Each row was made from one small tree. Brackets hold a mark, then the marks that hang from it, in alphabetical order. Every link used is in the known rows. Write each row's tree.
Known rows:
[N [Z B S]]: [  2 -39  26   9 -18 -18 -14  -3 -27  47   6 -54   7  15 -31 -12 -17   9
  -5  22  -2  21  30  18  17  25]
[S [Z [B A] N]]: [ -5 -26  25  24 -17  16 -11  -5 -11  53   5 -56 -13  -2  25   0 -24   4
  34 -13 -12 -18  -5  20  27  50]
[W [Y A]]: [ 13  11  21 -11  10   6 -12  -8 -15  14   5  -7  10  12  -2 -16   5  44
   7   5  26 -21 -40   2   8   3]
[W [Y [A [B Z]] P]]: [ 21  24  28 -21   6  15 -66  -7 -26   7  23   5  -5  27 -21 -21   7  34
   8  18  38 -26 -16   5  23  12]
[S [Z B N]]: [ -3 -16  21  20 -14  -7  -5  -7 -10  45  11 -54  -8   1  12  -3 -19   8
  37  -1  -3 -10   4  15  31  50]
[P [Y [A [B Z]]]]: [ 15  -6  26 -19  -3   2 -37  -7 -22  28  28  -4   1   7 -20  -3   2  15
   7  -7   7 -17  -2  -7   7  24]
[W Y]: [  3  16  20 -11  14  11  -7  -9 -11  28  10  -3  14   7   4 -10  -2   4
   5 -11  19  -8 -34   2  -4   0]
[S [Z [B [A Y]]]]: [ -5 -68  21  18  -8  32 -10   4 -19  46   4 -34  -2  -4  27   4 -19  13
   8   6 -15 -19 -12  13  29  58]
[A [B Z] [Y P W]]: [  6 -37  21 -13  -2  20 -49  -1 -24  14  25   9 -11  16  -5  -3  12  43
  18  26  23 -17  18   8  -2  25]
[B A Z]: [  1 -26  20   3  -3  32 -37  -1 -14  36   3  -1  -2  -3  -9  -6 -12  -5
   1  -6  -8  -9 -30   8  -8  12]
[A B [Y P]]: [ 10 -36  22 -23   2   1 -17   3 -18  19  24  14  -1  23  14  -9  10  -2
  15  39  18 -38  27  -3   1  12]
[Y [A B] P W]: [ 19  -7  20 -20  -6  -9 -22   3 -21  -4  21   9  -9  21  14  -9  18  75
  22  25  36 -36   9   6   9  10]
[W [Y [A B]]]: [ 14  27  26 -30   4  12 -15  -5 -18  27  25   8   9  17   1  -8   5  15
  11   3  36 -34 -36  -3   9   5]
[U [Y A]]: [ 16  34  18  -9  -5 -20  -8 -10 -13  15   6   2   4   4  -5 -13   5  37
  12   8  17 -20 -18  -2   5  -1]
[Z [B A] N S]: [ -7 -46  32   9 -11   7   1 -15 -16  59   2 -72 -17   9   1 -18 -20  15
  19  11 -15  -8  33  22  11 -17]
[P [Y [A [B [Z N]]]]]: [ 10  -1  29 -15  -8  -1 -34 -13 -19  36  27 -28 -11  13 -23  -4   3  13
  33  -7   7 -23  14  -3   4  22]
[U Y]: [  6  38  20  -8   0 -14  -4  -9  -9  28  10   6   8  -1  -1 -10  -2  -4
   8  -9   9  -8 -10   1  -7  -4]
[B A [Z S]]: [ -4 -45  27  -7  -4  26 -38 -11 -24  40   0 -26  -2  -1 -22 -16 -12   8
 -11   4 -11  -2   1  13 -20  -2]
[Y [A [B Z]] P W]: [ 19  -6  23 -13  -7   6 -56   0 -24  -1  20   7 -12  17 -11 -11  14  75
  20  26  33 -24   2   9  13  17]
[Y P]: [ 11 -17  16  -2   4 -15 -17  -3 -12   6   6   0   1  14   9 -16   5  18
   7  25  12 -18  13   5   2   1]
[N Z]: [  7 -13  16   4 -12 -10 -19   5 -17  28   6  -4  18  12 -15  -2  -1 -10
   6   6   9   2  -7   5  -9  46]
[Y [A B] P]: [ 24  -6  21 -22  -4 -15 -23   2 -20   4  22  12  -3  25   8 -15  13  32
  13  38  29 -44  11  -1  15   6]
[U [Y [A B] P W]]: [ 23  46  24 -21  -9 -15 -24  -6 -21  -3  22  13  -9  16   9  -9  18  69
  25   8  38 -29  12   7   7   3]
[U [Y P]]: [ 14  35  20  -7   2 -22 -19 -11 -13   6   9   2  -1  10   2 -19   5  14
  10   8  13 -13  17   7   1  -6]
[N [Z [B [A Y]] S]]: [ -3 -86  29   9 -17  17 -20   2 -31  53   0 -54   1  14 -16  -6 -16  12
  -5  30 -13   6  32  19  10  32]
[Y [A [B Z]] P]: [ 23  -9  24 -16  -5  -1 -58   0 -23   5  22  10  -9  23 -19 -17   8  34
  12  36  24 -32   6   1  20  13]

Write each row's tree:
[  0 -50  28  13 -20   7 -19   1 -27  55   1 -53   2  13 -20  -8 -20   5
  -8   9 -12  13  20  23  14  23]
[N [Z [B A] S]]
[ 11 -21  14  -3  -1 -11   2  -7 -15   7   8 -20   2   1   8   2  16  84
  13 -16   9  -7  -3   3  -7  16]
[P [Y A W]]
[ 11   2  29 -15 -11   3 -40  -8 -17  35  22 -13 -11  16 -23 -11   1  14
  36  22  19 -33  -7   1   9  18]
[Y [A [B [Z N]]]]
[  8 -61  20  -2   5  19 -20   6 -15  12   0  -4  -6  15  23 -12   6  22
   7  33  -2 -33  11   8  -6   8]
[B [A [Y P]]]
[ 12  -4  21 -21 -10   0  -4   1 -17  19  23  11   2  10  12   2  13  59
  20   9  32 -30 -18   0  -2  11]
[Y [A B] W]
[  5 -33  23  22 -18  11 -22  11 -20  50   4 -28   3  12  -5  -1 -22  -8
   2   2  -6   6 -10  17  26  37]
[N [Z [B A]]]
[ 24  23  25 -26   8   3 -32  -4 -22   5  23   7   2  28   6 -19  12  33
  12  19  41 -39  -8   1  18   1]
[W [Y [A B] P]]
[  2 -68  22  20 -15  21 -22  12 -22  51   1 -31   1  15  -4   3 -16  -1
   5  24  -8   1   0  16  23  46]
[N [Z [B [A Y]]]]
[ -5 -11  34 -24 -10   5 -31 -19 -20  55  27 -33 -10  11 -31 -14  -6 -15
  22  10   7 -14  33   6 -16   0]
[A [B [Z N S]]]
[ -4 -62  17  -3  -1  33  -1   4 -14  27   1  -3  -2  -2  24   4   7  45
  13   4   0 -18 -18   9 -22  15]
[B [A [Y W]]]
[ -5 -68  22  14  -3  30   0   3 -15  41   1 -28 -11   2  23   2  -7  55
  11  10  -5  -7 -10  18  19   8]
[Z [B [A [Y W]]]]
[ 21  29  17  -5  -5 -24 -23  -9 -16 -12   1  -3  -8  12   4 -18  19  97
  21  13  29 -17   7  15   6   1]
[U [Y A P W]]
[  9  35  17  -1   1 -17 -16  -9 -12   0   7   0  -7   4  11 -13  12  56
  16  -5  22  -3  15  14  -4  -2]
[U [Y P W]]
[  2 -65  21   6   1  38 -54   2 -22  10  -2  -9 -16   7   3  -7   7  63
  11  19   3 -11   4  18  -7  21]
[B [A [Y P W]] Z]
[  6 -16  33 -25 -13   0 -39 -17 -25  41  21 -36 -12  17 -37 -19   0  26
  26  29  14 -27  25   5  -5   2]
[Y [A [B [Z N S]]]]
[  4 -64  17   2   2  26 -18   6 -18   5   0  -6 -10  10  30  -4  12  63
  15  20   7 -23  10  16 -13  12]
[B [A [Y P W]]]
[-11 -74  30  -5  -6  32 -35 -14 -22  49  -2 -52 -16   7 -21 -16  -4  12
  18  25 -17 -14  26  15 -27   7]
[B [A Y] [Z N S]]
[ 26  46  24 -26  -5 -21 -26  -6 -20   5  23  15  -6  23   1 -17  12  29
  17  23  31 -39  15   1  15  -3]
[U [Y [A B] P]]
[ -2 -68  23  11  -1  25  -5   5 -14  47   4 -25  -6   5  18  -3 -15  11
   5  22 -11 -16  -8   8  25   5]
[Z [B [A Y]]]
[ 12  -6  22 -22  -6  -6   1  -6 -19  18  27  -4   3   6  12   6  15  56
  17 -19  19 -21   2  -3  -5  19]
[P [Y [A B] W]]
[ 19 -22  13   1  -2 -15 -19   1 -16 -15   3  -7  -7  14  10 -15  20 101
  19  29  26 -22   4  10   6   7]
[Y A P W]
[ 25  30  18  -7  -1 -27 -26  -7 -16  -7   4  -2  -5  15  -3 -23  12  53
  13  27  22 -26  12   9  13  -4]
[U [Y A P]]
[ -9 -47  35 -26  -7  16 -32 -16 -24  55  25 -35 -11  15 -29 -11   0  -7
  26  32   5 -21  43   4 -20   9]
[A [B [Z N S]] Y]
[  7 -72  22  14   1  17 -22   5 -18  26   1 -27 -16  17  18 -14  -9  28
   6  39  -7 -20  22  17  34   3]
[Z [B [A [Y P]]]]
[  5 -53  14  -2   4   3 -15   1 -15  -1   4  -6  -4  12  18  -7  17  68
  18  32  16 -17  21  11  -9  13]
[A [Y P W]]
[ -6 -34  29   4  -6 -16   7 -19 -14  53   8 -70 -13  11 -12 -21 -16  20
  21  23  -5   0  42  17  17 -17]
[Z B N S]
